Each row was made from one small tree. Brackets hold a mark, then the marks that hang from it, in the order of their numbers. Every link used is in the known rows. Write each row's tree.
Known rows:
[J292 J191]: [ 2.10 -5.70 -3.64  0.01 -1.23  1.21 -0.57 -0.08 -0.42  2.55  0.08  1.45
  2.07 -0.77 -0.41  1.97 -1.63 -0.04  3.84  0.98  0.62  5.06  1.83 -5.04
  0.89  3.09 -0.95]
[J145 [J762 [J785 J191]]]: [ 2.47  0.73 -1.64 -0.10  2.50 -1.66  2.79 -0.74 -1.60 -2.44 -1.29 -1.99
 -1.40  2.44  5.34 -0.03  1.55  2.66 -1.53  1.86 -0.47  0.68  1.08  8.11
  0.53  0.86 -0.29]
[J762 [J785 [J145 J643] [J191 J292]]]: [-1.43  1.19  3.23  2.44  0.53 -1.85 -4.02  1.35  0.42 -2.35  0.89 -1.97
 -0.79  5.10  0.73 -0.51 -2.17  1.39 -2.58  0.80  0.42  1.02 -1.96 -0.73
 -1.74 -4.28  0.95]
[J145 J643]: [ 3.66 -5.06 -0.60 -0.62  1.73  1.24 -1.89 -0.16 -0.31  1.53 -1.82  1.05
  1.09 -0.87 -0.08 -0.06 -0.81  0.30  1.87  2.47 -1.98  2.12 -1.22 -2.41
  0.57  0.56  1.31]
[J643 [J145 J762 [J785 [J191 J292]]]]: [-1.86  3.31  0.59 -0.09  0.90  0.91  3.06 -2.58 -0.70 -0.10  0.45  1.48
 -0.87  0.93 -2.61 -2.70  3.92  0.92 -1.48  1.69 -0.10 -0.88  0.18  3.54
 -1.42 -1.03 -1.26]
[J643 [J145 [J762 J785]]]: [ 2.70  1.43 -1.87 -1.01  3.02  0.71  0.78 -4.01 -0.87 -0.21 -0.50 -1.66
  1.20  0.07  2.55 -3.28  2.16  2.31  0.49  7.40 -2.78 -0.28 -0.15  6.63
  3.10 -0.56  0.40]
[J785 [J145 J643 J762] [J191 J292]]: [-0.81 -0.03  3.47  0.98 -0.48 -2.44  0.00  0.55  0.22  1.58  3.14  0.58
 -0.97  2.43 -0.18 -1.79 -3.18 -0.65 -0.46 -1.22  1.08  0.39 -1.45  0.98
 -3.34 -2.28  1.92]
[J191 [J145 [J762 J643] J785] J292]: [-5.20  0.12 -1.40 -1.00  1.21  0.42 -0.45 -1.27  1.85  0.37  1.57  0.52
  1.31 -2.85  0.18  0.41 -0.34  0.06 -1.76 -0.17 -1.91 -4.60  2.60 -0.71
  0.01 -0.11 -0.46]
[J145 [J762 J643]]: [ 1.55 -2.18 -0.38 -2.39  2.55  0.10  0.88 -1.09  0.18  1.17 -0.01 -1.95
  0.70 -2.72  4.28  0.90 -2.01  0.01  1.69  0.81 -2.77 -0.83  1.00  1.08
  0.49  1.68  1.17]
[J292 [J191 J145]]: [ 0.47 -4.70 -4.35  1.14 -3.62  0.94 -0.04 -0.90 -0.15  0.80  1.03  1.61
  2.10 -1.17 -1.79  1.22 -1.45  0.02  3.94  0.34  2.19  1.12  2.57 -4.64
  1.57  3.19 -0.30]
[J785 J762]: [ 2.48  0.39  0.31  0.51 -0.12 -0.27 -1.01  2.84 -0.47  1.02 -3.11 -1.74
  0.97 -0.61  0.76  1.26  1.47 -2.65  1.56 -1.45  2.29  3.61 -0.77  0.16
  0.42  2.48 -1.32]
[J292 [J191 [J145 J762 J785]]]: [-0.40 -1.76 -6.64 -2.20 -0.66 -0.08  3.05 -1.78 -0.13  3.47  1.27  3.69
  1.13 -1.99 -1.92 -1.43  0.87  2.25  0.55  2.76 -1.21 -0.06  3.06  1.11
  0.94  2.60 -0.73]
[J785 J145 J191 [J762 J643]]: [ 1.15  5.80  5.93 -0.38 -0.39 -1.68 -0.98  4.05  0.47 -2.23 -1.16 -3.86
 -1.96  0.26  0.82  2.86 -0.90 -3.88  0.51 -6.19  3.43  1.05 -3.06  0.36
 -2.42  0.34 -0.28]
[J785 J145 J191]: [ 1.78  1.34  3.34  2.62 -0.84 -1.35 -0.86  0.32 -0.35 -1.62 -2.35 -0.87
 -0.41  1.41  0.10  0.11 -0.42  0.42  0.31 -2.03  4.55  2.80 -2.50 -0.39
 -3.42  1.36 -0.28]
[J762 [J145 [J785 J191]] J643]: [-0.03  2.51  1.22 -0.75  1.31  1.81  1.84 -1.70 -1.01 -2.59 -1.59  0.05
 -2.64 -3.09  2.31  2.33  1.75  1.29 -1.93 -2.54 -0.38 -0.92 -0.10  0.53
  1.77  0.85 -1.25]
[J292 [J191 [J145 [J762 J643] J785]]]: [-1.00 -0.52 -5.12 -3.79 -0.32  0.52  1.60 -1.66  0.69  2.37  2.87  2.61
  0.81 -4.03 -0.03  1.11 -1.16  1.35  0.48  1.07 -4.26 -2.51  3.11 -0.97
  1.10  1.73 -0.89]
[J785 [J191 J292]]: [-1.79 -2.37  1.41  3.01 -1.21 -0.06 -0.46  1.43 -0.48 -1.77 -0.50 -0.45
  0.22  1.96  0.31  1.82 -0.17 -0.88  0.94 -3.20  4.47  1.08  1.18 -2.44
 -1.54  1.24 -1.10]
[J292 [J191 [J145 J643 J785]]]: [ 0.56 -2.82 -5.39 -2.50 -0.89  1.05  0.02 -0.64  0.42  2.12  1.52  4.42
  1.25 -1.60 -4.85 -0.17 -0.24  2.45  1.21  2.09 -3.59  0.32  0.49 -4.04
  1.23  0.69 -0.56]
[J643 [J145 J785]]: [ 1.45  1.46 -1.11 -0.28  2.59  2.11 -0.57 -3.32 -0.29  0.26 -3.06  1.04
  2.12 -1.95 -4.29 -2.86  3.99  2.12  0.57  4.38 -1.36  1.20 -1.39 -0.47
  0.09  1.09 -1.07]
[J643 J145]: [ 2.93 -0.61  0.45  1.05  0.46  1.93 -0.66 -2.74 -0.52  0.03 -2.16  0.09
  1.24 -1.15 -1.57 -1.94  1.39  0.36  3.04  3.59 -0.19  1.24 -1.62 -2.26
  1.20  1.05  0.16]

Write each row's tree:
[ 1.29  0.00 -0.01  0.08 -2.45 -1.52  4.45 -0.29 -0.90 -0.98 -0.29  0.66
 -1.00  0.83  0.95 -0.79  0.77  1.20  0.15 -1.59  2.93 -1.94  1.64  4.63
 -0.31  1.90  0.69] | [J785 [J191 [J145 J762]]]
[-2.34  1.36  3.87  5.00 -1.64 -1.10 -2.40  0.97  0.68 -1.82 -0.30 -0.95
  0.17  2.69 -0.95  0.34 -1.36 -0.98  0.38 -2.99  5.97  1.87 -1.38 -3.98
 -3.50 -0.78  0.04] | [J785 J145 [J191 J292]]
[ 3.22  1.00 -0.94 -3.23  2.93  0.40 -1.06  2.38 -0.47  2.58 -3.08  1.27
 -0.12 -1.71 -2.74  0.00  3.10 -1.47 -0.70  0.86 -3.19  3.18 -2.40  1.35
 -0.25 -0.10 -0.28] | [J145 J643 [J785 J762]]
[-2.79 -1.68 -1.77  0.46  0.11  0.53 -2.07  0.08  1.22  0.99 -0.36  2.76
  1.67 -0.14 -3.67 -1.38 -0.04  0.89 -1.21  1.23 -1.93 -1.72  0.69 -4.20
 -0.12 -1.05 -0.18] | [J191 [J145 J643 J785] J292]
[-2.92  2.44 -0.55 -0.93 -1.07 -0.03 -1.41  3.43  1.02  1.92 -0.40  0.84
  0.91 -0.14 -3.66 -0.18  1.24 -1.91 -1.20 -1.40 -0.94 -1.22 -0.50 -2.15
  0.11 -2.11 -1.06] | [J191 [J145 J643 [J785 J762]] J292]
[ 3.41  3.89  5.35 -0.33 -0.97 -2.33 -0.77  3.73 -0.32 -0.31 -0.79 -1.10
 -2.28  1.97 -1.62  0.28 -0.15 -2.82  0.32 -3.25  2.48  2.54 -4.64  1.12
 -2.58 -1.17  0.39] | [J785 [J145 J643] J191 J762]
[-1.37 -0.12  4.23  2.73 -1.19 -1.26 -2.46  1.50  0.73 -0.16  0.85  0.40
 -0.23  3.07 -1.67 -0.68 -2.42 -0.33  0.00 -1.90  2.29  2.00 -2.69 -3.56
 -3.33 -2.38  0.85] | [J785 [J145 J643] [J191 J292]]
[-3.76  1.76  0.19 -1.21  2.04 -0.13  1.65 -0.37  0.04 -0.57  0.92  0.37
 -1.24 -0.64  1.38  2.03  0.45  0.11 -1.97 -2.34 -1.44 -1.66  1.84  1.91
 -2.20 -0.32 -1.47] | [J145 [J762 J643] [J785 [J191 J292]]]
[-1.49 -3.84 -0.90  0.27 -1.45 -0.32 -0.27 -0.45  1.14  2.06  2.07  0.81
  1.56  0.32  0.01 -2.78 -2.38 -0.72  0.50  1.52 -1.03 -2.69  1.65 -1.12
  0.63 -0.84  1.64] | [J191 [J145 J643 J762] J292]
[-0.19 -2.61 -3.54 -2.25 -2.21  0.47  1.37 -1.26  0.84  1.89  3.87  1.28
  0.54 -3.55  2.08  1.71 -3.12 -0.71  2.79  0.35 -2.33 -2.82  3.38 -2.14
  2.20  2.30  0.13] | [J292 [J191 [J145 [J762 J643]]]]
[-3.48  0.21 -0.49  2.85 -0.77  1.32  1.63 -0.61 -1.26 -0.51 -0.97  0.78
 -0.90  0.10 -0.09  0.83  2.18  0.45 -3.15 -1.61  3.49  1.05  0.70 -0.44
  0.66 -0.81 -1.84] | [J762 [J145 [J785 [J191 J292]]]]
[ 2.92 -3.20 -1.57 -1.65 -0.17 -0.47  1.16 -1.03  0.08  1.72  0.56  1.61
  0.94 -1.23 -0.26 -3.02 -1.71  0.50  0.42  3.17 -2.26 -2.06  0.61  2.26
  1.10  0.54  1.31] | [J191 [J145 J643 J762]]
[-3.08  0.73  0.00 -0.07  2.21 -0.80  0.23 -0.02  0.22 -3.53  2.01 -3.37
 -1.34  1.95  6.79  2.66 -1.41  0.27 -2.32 -0.25 -1.95 -2.27  2.51  3.08
  0.74 -1.83 -0.45] | [J145 [J762 J643 [J785 [J191 J292]]]]
[-1.27  2.18 -2.97 -3.65 -1.39  0.75 -0.60  2.01  0.62  0.92  0.88  0.64
  0.40 -3.28 -2.18  3.63  1.32 -2.21  1.38 -2.96 -1.38 -0.96  1.49 -3.04
  1.87  1.47 -1.97] | [J292 [J191 [J145 [J785 [J762 J643]]]]]
[-4.39 -0.79 -2.18  0.97  0.58 -0.87 -2.00 -1.06  1.77 -1.97  2.53 -3.07
  1.15  0.23  5.38  0.24 -2.25  0.67 -1.33  1.24 -2.76 -4.59  4.08  0.85
  3.04 -1.05  0.82] | [J191 [J145 [J762 J643 J785]] J292]
[-4.75 -0.51 -2.84  3.00 -0.58  0.65 -1.56 -0.44  1.24 -0.02 -1.86  0.93
  2.82 -0.36 -2.51 -0.29  1.31  1.29 -0.85  0.19  2.09 -0.87  1.90 -4.06
 -0.92  0.51 -1.44] | [J191 [J145 J785] J292]
[ 3.24  0.48  3.44  0.90 -0.26 -1.54 -1.43  0.60  0.08  0.15 -1.13  0.03
 -1.05  1.14 -1.62 -0.57 -1.57  0.61 -0.10 -1.28  0.76  2.40 -4.22 -0.18
 -2.63 -0.94  1.75] | [J785 [J145 J643] J191]
[-1.49  2.32  0.16  1.00  0.81  0.54  1.39 -1.78 -1.13 -2.62  2.08 -2.06
 -0.87  3.81  3.01 -2.47  2.40  0.75 -1.07  3.61  0.11 -1.80  0.87  5.44
  1.25 -2.34 -0.04] | [J643 [J145 [J762 [J785 [J191 J292]]]]]
[-1.12 -1.15  0.31  2.00 -0.29  1.09 -0.88  0.13 -1.35 -2.32  1.26 -1.02
 -1.80  3.47  4.09  0.15 -0.44  1.06 -2.70  1.19 -0.12 -0.22  0.71  1.67
  3.57 -3.58  0.49] | [J762 [J145 J643] [J785 [J191 J292]]]
[-3.85  0.62  1.66  0.53 -2.21 -0.55  1.31  0.41  1.16 -2.20  2.73 -0.73
 -1.29 -0.12  2.23  1.14 -1.87 -1.82 -0.16 -4.37  1.18 -5.33  2.92  0.11
 -0.64 -0.03 -0.33] | [J785 [J191 [J145 [J762 J643]] J292]]
[ 2.91 -0.86 -0.02 -0.10  1.07  0.46  1.58 -0.75 -2.30 -2.25 -0.37 -1.13
 -2.88  1.56  4.21  0.52  0.62  2.23 -2.83  2.35 -1.38  0.56 -0.70  4.79
  3.97 -1.85  1.12] | [J762 [J145 J643] [J785 J191]]
[ 2.31  5.19  5.01  1.29 -1.67 -2.24 -0.27  3.16 -0.84 -0.92 -2.37 -2.58
 -1.23  1.86 -0.76  0.96  0.98 -2.47 -0.11 -4.68  6.71  3.09 -3.35  0.93
 -2.84  1.28 -1.12] | [J785 J145 J191 J762]
[-2.46 -4.43 -0.60  2.00 -1.89  0.54 -2.63  0.09  1.56  0.65  0.42  1.53
  2.38  0.44 -1.60 -1.09 -2.40 -0.94  1.30  0.03 -0.57 -1.67  0.55 -5.36
  0.95 -1.22  1.39] | [J191 [J145 J643] J292]
[ 3.80  1.81  3.05 -0.84 -0.39 -1.12 -2.78  3.12  0.17  2.25 -1.42 -2.02
  0.89 -0.30 -2.28 -0.97 -1.04 -2.42  0.65 -0.54  0.65  3.18 -4.74 -1.45
 -1.08 -0.74  1.09] | [J785 [J145 J643] J762]
[ 2.77  3.26  3.12 -1.94  0.13  1.92 -1.52  0.45  0.58 -0.63 -0.77 -2.89
 -0.13 -2.75  0.09  0.65  1.75 -4.22  2.64 -0.66 -1.41 -1.46 -2.54 -1.65
  2.44 -0.06 -0.34] | [J785 [J762 [J643 J145]]]
[ 2.69 -0.08 -0.85 -4.10  3.36 -0.65  3.48 -0.55 -1.64  1.64 -0.55  3.08
 -1.70 -0.30 -1.26 -0.89  2.24  2.53 -1.99  0.96 -3.72  0.56 -0.59  6.64
 -2.01  0.42  1.12] | [J145 J643 J762 [J785 J191]]
